Each row comes from the steps of one walk. Every step used is in the known rows, and no mark comes twice. Write the walk behind each row, first mark first.
Known rows
fugega, mubes, muto, verefo, zepod, gadu: -7  -1  12  7  33  -16  18  -5  -3  -8  13  5  -10  15  -3  -2  13  9  -4  -4  4  10  -3  14  -9  -6  -6  5  -12  7  17  1  -18  4  -21  -17  -6  -5  0  4  -15  9  24  -5
verefo, fugega, mubes, muto: 5  -8  31  3  27  3  -2  2  -13  -18  2  -1  -5  21  8  6  0  4  -1  -20  5  21  2  -1  -16  -16  -9  7  4  8  5  8  -12  1  -20  17  12  -7  -1  -13  5  11  18  -10
gadu, fugega, verefo: 14  -2  6  -1  17  -27  -10  -4  -2  -20  -8  2  -9  23  -2  11  4  -9  -5  -11  3  10  -6  7  -18  -8  -13  2  -10  -10  13  2  0  -1  4  21  -4  -16  11  11  -1  19  2  15
zepod, gadu, fugega: 7  2  8  1  19  -21  0  -7  -4  -11  -12  8  -8  12  -3  13  6  -14  5  4  10  3  3  8  -12  -21  -13  7  -17  -3  18  -5  -6  -4  -4  14  4  -14  7  12  -5  15  10  18
mubes, lobap, verefo: 7  -2  1  -2  18  -6  13  -7  -20  -9  -2  22  -11  32  8  3  10  -6  -8  -12  2  17  -5  1  -15  -7  -8  -2  -14  3  3  4  -5  -1  3  7  7  -1  0  1  7  13  15  0
mubes, muto: 7  -6  21  -1  24  -14  3  -4  -7  -22  -3  12  -9  15  8  5  4  -8  -9  -16  7  16  -8  -3  -21  -6  -8  5  -12  0  7  7  -6  -3  -9  7  14  -7  -1  -3  1  14  6  7
mubes, fugega, verefo, zepod, gadu: 14  -3  4  -3  15  -21  7  -7  -5  -14  -3  0  4  24  -1  -1  12  -8  -3  -10  3  5  -13  18  -11  -5  -7  2  -17  -12  18  -14  -6  -4  -1  -9  -2  -9  2  35  -1  22  7  14
gadu, zepod: 7  -13  18  -1  20  -20  -2  -1  -12  -18  -6  8  -2  9  6  10  5  -17  6  -9  7  12  4  -5  -14  -3  -11  2  -26  -6  17  -3  -2  -8  -2  17  13  -5  10  15  0  11  2  15
gadu, lobap, verefo, fugega, mubes, muto: 2  -6  25  -6  17  7  0  -4  -23  -10  8  5  1  26  8  -9  13  3  -2  -17  4  24  12  -1  -8  -17  1  -3  8  14  4  -15  -8  13  -4  43  24  2  -7  -11  10  8  28  -1
rara, verefo, zepod: 14  0  21  2  28  -4  21  7  5  -20  -11  12  -19  19  4  9  20  -14  11  -18  6  8  -9  -2  -16  -13  -15  2  -38  2  23  6  -20  -13  -4  -21  9  -11  1  20  8  14  6  -6
zepod, gadu, lobap, verefo, fugega: 0  -4  11  -7  5  6  2  -3  -11  1  -4  9  1  17  -1  -1  25  -12  6  -7  0  9  5  9  -8  -15  -7  6  -17  9  17  -27  -5  5  4  46  21  -3  -5  13  3  15  34  17
lobap, verefo, fugega, mubes: 8  -6  12  -4  18  8  6  4  -20  -10  -1  6  -5  31  3  6  10  2  9  -20  1  18  2  5  -10  -20  -12  1  -8  10  7  -1  -18  -2  -7  25  20  -7  1  -2  9  19  23  -7
rara, verefo, fugega, mubes: 12  -8  28  4  27  3  4  11  -3  -16  -10  0  -11  25  7  15  3  -1  12  -23  6  12  6  -6  -16  -21  -16  5  -17  6  11  9  -18  -8  -17  4  9  -15  -2  1  13  16  14  -11
rara, verefo, lobap: 6  -7  23  5  22  5  17  19  3  -21  -13  13  -13  13  -3  18  15  -15  16  -19  11  8  -14  -8  -13  -16  -21  -1  -33  0  20  9  -17  -20  -2  -6  20  -8  -2  16  8  22  2  3
verefo, zepod, gadu: 5  2  11  0  25  -9  15  -3  -1  -10  -1  11  -8  15  -5  5  22  -11  7  -2  4  4  -11  11  -10  -12  -13  7  -28  2  28  -7  -15  -5  -7  -6  7  -10  3  28  -5  12  18  9
mubes, muto, verefo, lobap: -12  -11  16  9  24  -3  12  12  -3  -17  1  14  -12  8  -8  7  12  0  -4  -17  1  16  -22  5  -18  -2  -14  3  -17  0  14  12  -13  -9  -7  -5  8  0  -2  -5  -14  21  8  4
zepod, gadu, fugega, verefo, lobap: 0  0  3  -1  10  -11  -2  4  2  -12  -4  0  0  10  -17  14  14  -11  8  0  5  4  -11  12  -5  -14  -16  3  -15  -8  24  -8  -6  -8  5  23  1  -8  12  26  -9  25  13  22
lobap, verefo, zepod, gadu, fugega: 3  11  -2  -3  17  -2  22  -7  -9  -10  -4  16  -12  15  -8  2  30  -14  10  2  3  9  -2  16  3  -23  -9  0  -25  6  24  -12  -14  -3  8  11  9  -5  10  20  -3  18  19  9
verefo, fugega: 8  -8  20  1  19  -1  -2  7  -6  -14  -10  6  -10  21  3  13  7  -9  5  -20  -3  12  -9  5  -21  -11  -19  10  -19  1  16  4  -11  -8  -9  18  12  -11  0  3  0  17  14  2
zepod, gadu: 7  -5  9  -2  19  -17  2  -5  -3  -9  -8  10  -3  14  2  12  9  -12  2  -3  10  2  -5  6  -14  -9  -15  9  -21  -1  19  -4  -8  -5  -8  8  10  -13  0  17  -3  16  15  16
muto, verefo, fugega, mubes, lobap: -4  -9  13  14  29  -6  0  1  -15  0  3  4  -14  32  7  5  -6  17  -7  -16  -8  18  1  9  -25  -5  -14  7  -3  2  1  16  -8  4  -22  -4  -19  -6  -2  -17  -7  8  20  -16
zepod, gadu, fugega, mubes, lobap, verefo: 4  7  -2  0  20  -8  10  -15  -25  -5  2  12  -5  30  1  2  4  4  -1  7  11  13  19  6  -1  -26  -4  -4  1  4  3  -4  -5  7  -2  11  -4  -3  5  0  3  7  22  1
muto, verefo, rara: 4  -14  1  12  28  -24  1  8  3  -5  -8  14  -17  24  -2  10  10  2  -2  -10  -4  0  -13  8  -26  8  -21  3  -31  2  19  5  -16  -12  -8  -14  2  -19  1  -2  -10  20  -4  5
rara, verefo: 15  -7  20  1  23  -12  9  6  3  -21  -16  11  -15  20  9  16  6  -15  4  -19  10  8  -4  -8  -20  -13  -17  4  -32  0  14  9  -13  -13  -5  -4  14  -15  -2  11  10  17  2  4
gadu, fugega, mubes, lobap: 10  1  11  8  31  -20  -2  -10  -21  -13  -1  7  -9  34  6  6  -9  6  -2  0  10  16  14  1  -14  -19  -6  -5  2  -3  2  12  -4  6  -11  0  -11  -9  6  -11  5  1  4  -6
muto, verefo: 1  -11  6  9  24  -25  0  3  1  -9  -8  13  -17  20  3  10  5  -2  -5  -16  1  7  -13  10  -27  0  -17  6  -25  -5  12  11  -11  -5  -8  -6  -1  -15  0  1  -11  17  7  6

Write each row's walk
9  -13  10  0  12  -11  -2  7  -11  -22  -8  3  6  23  -3  9  3  -5  1  -22  5  12  -23  6  -16  -4  -12  -5  -10  -17  12  -1  -6  -13  4  3  8  -7  -1  20  4  28  -5  15 -> mubes, fugega, verefo, lobap
2  -4  7  -1  14  12  9  0  -21  -8  -4  14  -11  30  7  4  13  -3  -4  -20  -6  20  -5  4  -16  -12  -11  6  -11  7  3  3  -3  -3  2  19  6  1  -1  -6  8  17  23  -6 -> mubes, lobap, verefo, fugega
9  0  5  -5  19  -19  8  -6  4  -9  3  1  -3  20  -5  4  21  -10  0  -7  1  3  -17  16  -10  -4  -13  8  -23  -4  27  -9  -10  -3  -3  4  -4  -11  6  36  -7  19  20  14 -> fugega, verefo, zepod, gadu
4  -1  16  -1  21  -14  8  -9  -3  -3  2  9  -1  16  0  -5  23  -13  8  2  7  4  -2  9  -8  -9  -6  1  -25  1  27  -20  -10  7  -3  11  8  -8  -2  30  -5  4  20  16 -> verefo, zepod, gadu, lobap
-10  -3  16  7  29  -20  9  -11  -6  -1  17  4  -2  17  0  -13  17  10  -5  2  5  11  5  13  -8  -4  -1  0  -8  8  18  -14  -12  17  -16  -3  -5  -3  -5  7  -14  1  27  4 -> fugega, mubes, muto, verefo, zepod, gadu, lobap
-10  -9  19  10  30  -6  8  8  -9  -15  8  8  -9  15  -7  5  5  10  0  -16  7  16  -12  4  -14  -5  -11  -4  -7  2  8  14  -19  -3  -16  -8  5  -3  -2  -9  -12  17  11  -4 -> fugega, mubes, muto, verefo, lobap
8  -7  9  -7  12  -14  2  -6  -16  -9  -5  19  -1  27  7  -3  19  -12  0  -10  7  13  1  1  -14  -11  -5  -7  -17  3  10  -16  -7  5  11  30  25  -6  -5  10  5  12  14  16 -> gadu, lobap, verefo
9  -8  23  4  27  -2  -5  7  -11  -11  -2  -1  -6  27  6  10  0  2  7  -17  3  13  0  2  -16  -16  -15  6  -7  4  12  6  -17  -2  -17  16  8  -13  1  -2  4  11  17  -6 -> verefo, fugega, mubes
1  13  -5  -2  19  0  25  -12  -19  -6  2  18  -13  22  -7  -3  25  -6  2  6  0  13  1  13  0  -20  -5  0  -15  6  16  -8  -6  2  8  0  -6  2  10  11  -1  9  21  2 -> mubes, lobap, verefo, zepod, gadu, fugega
22  -15  3  2  18  -29  -10  0  -8  -18  -11  2  4  34  4  5  1  -1  -8  -17  1  3  -12  5  -21  6  -13  -3  -15  -12  13  -8  -5  -11  1  -8  6  -19  1  12  8  26  -17  13 -> mubes, fugega, verefo, rara
11  -4  9  -4  11  -24  -1  -13  -9  -10  1  -1  11  25  3  -11  15  -6  -4  -5  4  6  -5  16  -10  -4  0  -2  -12  -11  20  -29  2  7  4  8  -1  -7  -2  38  0  13  9  22 -> mubes, fugega, verefo, zepod, gadu, lobap
-3  -4  18  9  38  -14  13  -2  -8  -13  10  7  -14  23  3  -3  9  12  -5  -14  1  17  -8  10  -15  -4  -8  1  -11  4  12  11  -18  4  -17  -22  -5  -6  1  -5  -11  7  12  -12 -> fugega, mubes, muto, verefo, zepod
3  9  19  2  33  -11  14  -9  -11  -16  7  2  -6  15  -3  -2  13  2  3  5  12  14  9  8  -1  -23  -4  -1  -2  6  19  -4  -13  6  -13  0  -1  -4  9  6  -3  5  18  -1 -> verefo, zepod, gadu, fugega, mubes, muto
10  10  16  4  31  -6  19  -1  -1  -14  -6  3  -12  17  -4  9  15  -5  18  1  16  4  12  3  0  -28  -11  0  -24  5  24  -1  -19  -4  -10  -12  -3  -14  7  20  4  9  13  -3 -> rara, verefo, zepod, gadu, fugega, mubes
13  -5  -3  2  28  -6  9  -3  -26  -4  5  16  -5  42  3  0  9  12  -2  -5  3  11  5  -2  -8  -4  -9  -10  -8  11  3  -1  -15  -1  -5  -6  9  -9  -1  -8  10  10  7  -10 -> fugega, mubes, lobap, verefo, rara
9  2  16  0  26  -4  24  3  8  -14  -9  11  -14  12  -1  10  23  -14  13  -8  9  2  -5  1  -9  -14  -15  7  -39  5  27  -4  -17  -12  -7  -17  7  -11  0  30  4  15  16  3 -> rara, verefo, zepod, gadu
4  4  0  -7  16  2  24  -6  -9  -8  1  18  -7  19  -3  2  31  -13  8  -5  2  7  -9  13  -2  -16  -11  3  -29  7  23  -13  -18  -4  4  6  16  -4  3  27  -2  19  25  8 -> lobap, verefo, zepod, gadu
10  -6  23  2  30  -16  1  -5  -14  -20  3  6  -4  24  9  3  -4  2  -5  -15  14  18  2  -4  -15  -11  -6  -1  1  3  3  7  -11  3  -18  5  13  -9  -3  -7  3  8  11  -1 -> fugega, mubes, muto
8  -6  -2  -6  13  -11  3  -7  -9  1  -2  16  5  23  -3  -3  28  -10  4  5  6  -1  5  4  -6  -5  -8  -4  -26  10  22  -31  -11  1  8  25  28  -10  -4  18  3  15  16  22 -> zepod, gadu, lobap, verefo, rara
14  -7  -2  -1  21  -8  8  2  -11  -11  -9  20  -8  28  0  7  19  -7  3  -11  0  6  -8  1  -10  -4  -15  -4  -27  8  16  -6  -19  -13  5  5  26  -14  2  3  6  23  1  6 -> lobap, verefo, rara
4  -8  15  -5  10  7  0  1  -15  -7  -5  11  -2  25  4  -1  21  -10  4  -17  -2  17  0  4  -14  -15  -8  1  -15  7  13  -16  -5  4  9  44  23  -2  -4  4  7  15  24  8 -> gadu, lobap, verefo, fugega
-7  -11  21  8  22  -5  4  6  -1  -14  -2  4  -17  12  3  5  7  1  -10  -24  -9  18  -12  8  -26  -4  -14  15  -13  5  10  10  -6  -2  -14  8  1  -5  -1  -15  -10  18  16  -2 -> mubes, muto, verefo, fugega
-11  -3  17  14  28  -7  7  6  -11  -17  3  7  -13  12  -10  6  4  11  3  -6  7  18  -2  6  -11  -17  -10  -4  -3  0  10  14  -13  0  -11  -2  -2  -6  5  -15  -12  14  5  -4 -> gadu, fugega, mubes, muto, verefo, lobap
8  11  15  7  32  -7  22  -5  -6  -11  0  6  -15  23  -4  3  10  2  10  4  11  9  16  2  -3  -24  -7  -1  -16  5  15  4  -10  0  -11  -25  -16  -7  6  11  5  1  16  -12 -> rara, verefo, zepod, gadu, fugega, mubes, lobap
-7  8  1  14  34  -19  15  -10  -11  0  8  7  -16  24  -5  -2  7  14  0  9  -1  9  8  19  -8  -12  -8  2  -10  -1  14  6  -11  8  -13  -24  -30  -5  8  1  -16  1  18  -9 -> muto, verefo, zepod, gadu, fugega, mubes, lobap
-2  -3  20  -7  14  8  1  -10  -20  -5  10  3  7  20  3  -9  15  2  -2  -7  6  18  15  3  -2  -20  2  2  5  15  6  -25  -6  14  -6  44  22  2  -7  -1  6  9  40  8 -> zepod, gadu, lobap, verefo, fugega, mubes, muto
3  7  1  -3  26  1  24  -10  -24  -1  12  15  -3  32  2  -6  19  4  3  0  5  13  5  9  2  -15  -4  -3  -9  9  10  -7  -15  5  -6  -7  -1  1  0  15  2  6  29  -7 -> fugega, mubes, lobap, verefo, zepod, gadu
19  -12  1  -1  21  -26  -9  3  2  -12  -5  2  -4  29  -2  10  10  -2  -5  -13  -1  1  -13  4  -19  9  -19  1  -22  -2  19  -3  -10  -9  2  5  6  -20  4  14  2  23  -3  11 -> fugega, verefo, rara
9  0  3  -5  20  0  23  0  -12  -15  -1  18  -12  26  2  2  28  -10  6  -15  1  14  -15  9  -8  -13  -11  -2  -27  6  18  -3  -19  -7  5  1  17  -5  3  16  3  17  14  -1 -> lobap, verefo, zepod
11  -6  27  3  20  5  7  14  4  -19  -17  6  -17  17  5  17  9  -13  10  -26  1  10  -4  -5  -21  -16  -20  12  -29  4  16  8  -11  -15  -7  6  13  -13  -2  5  12  21  9  -3 -> rara, verefo, fugega
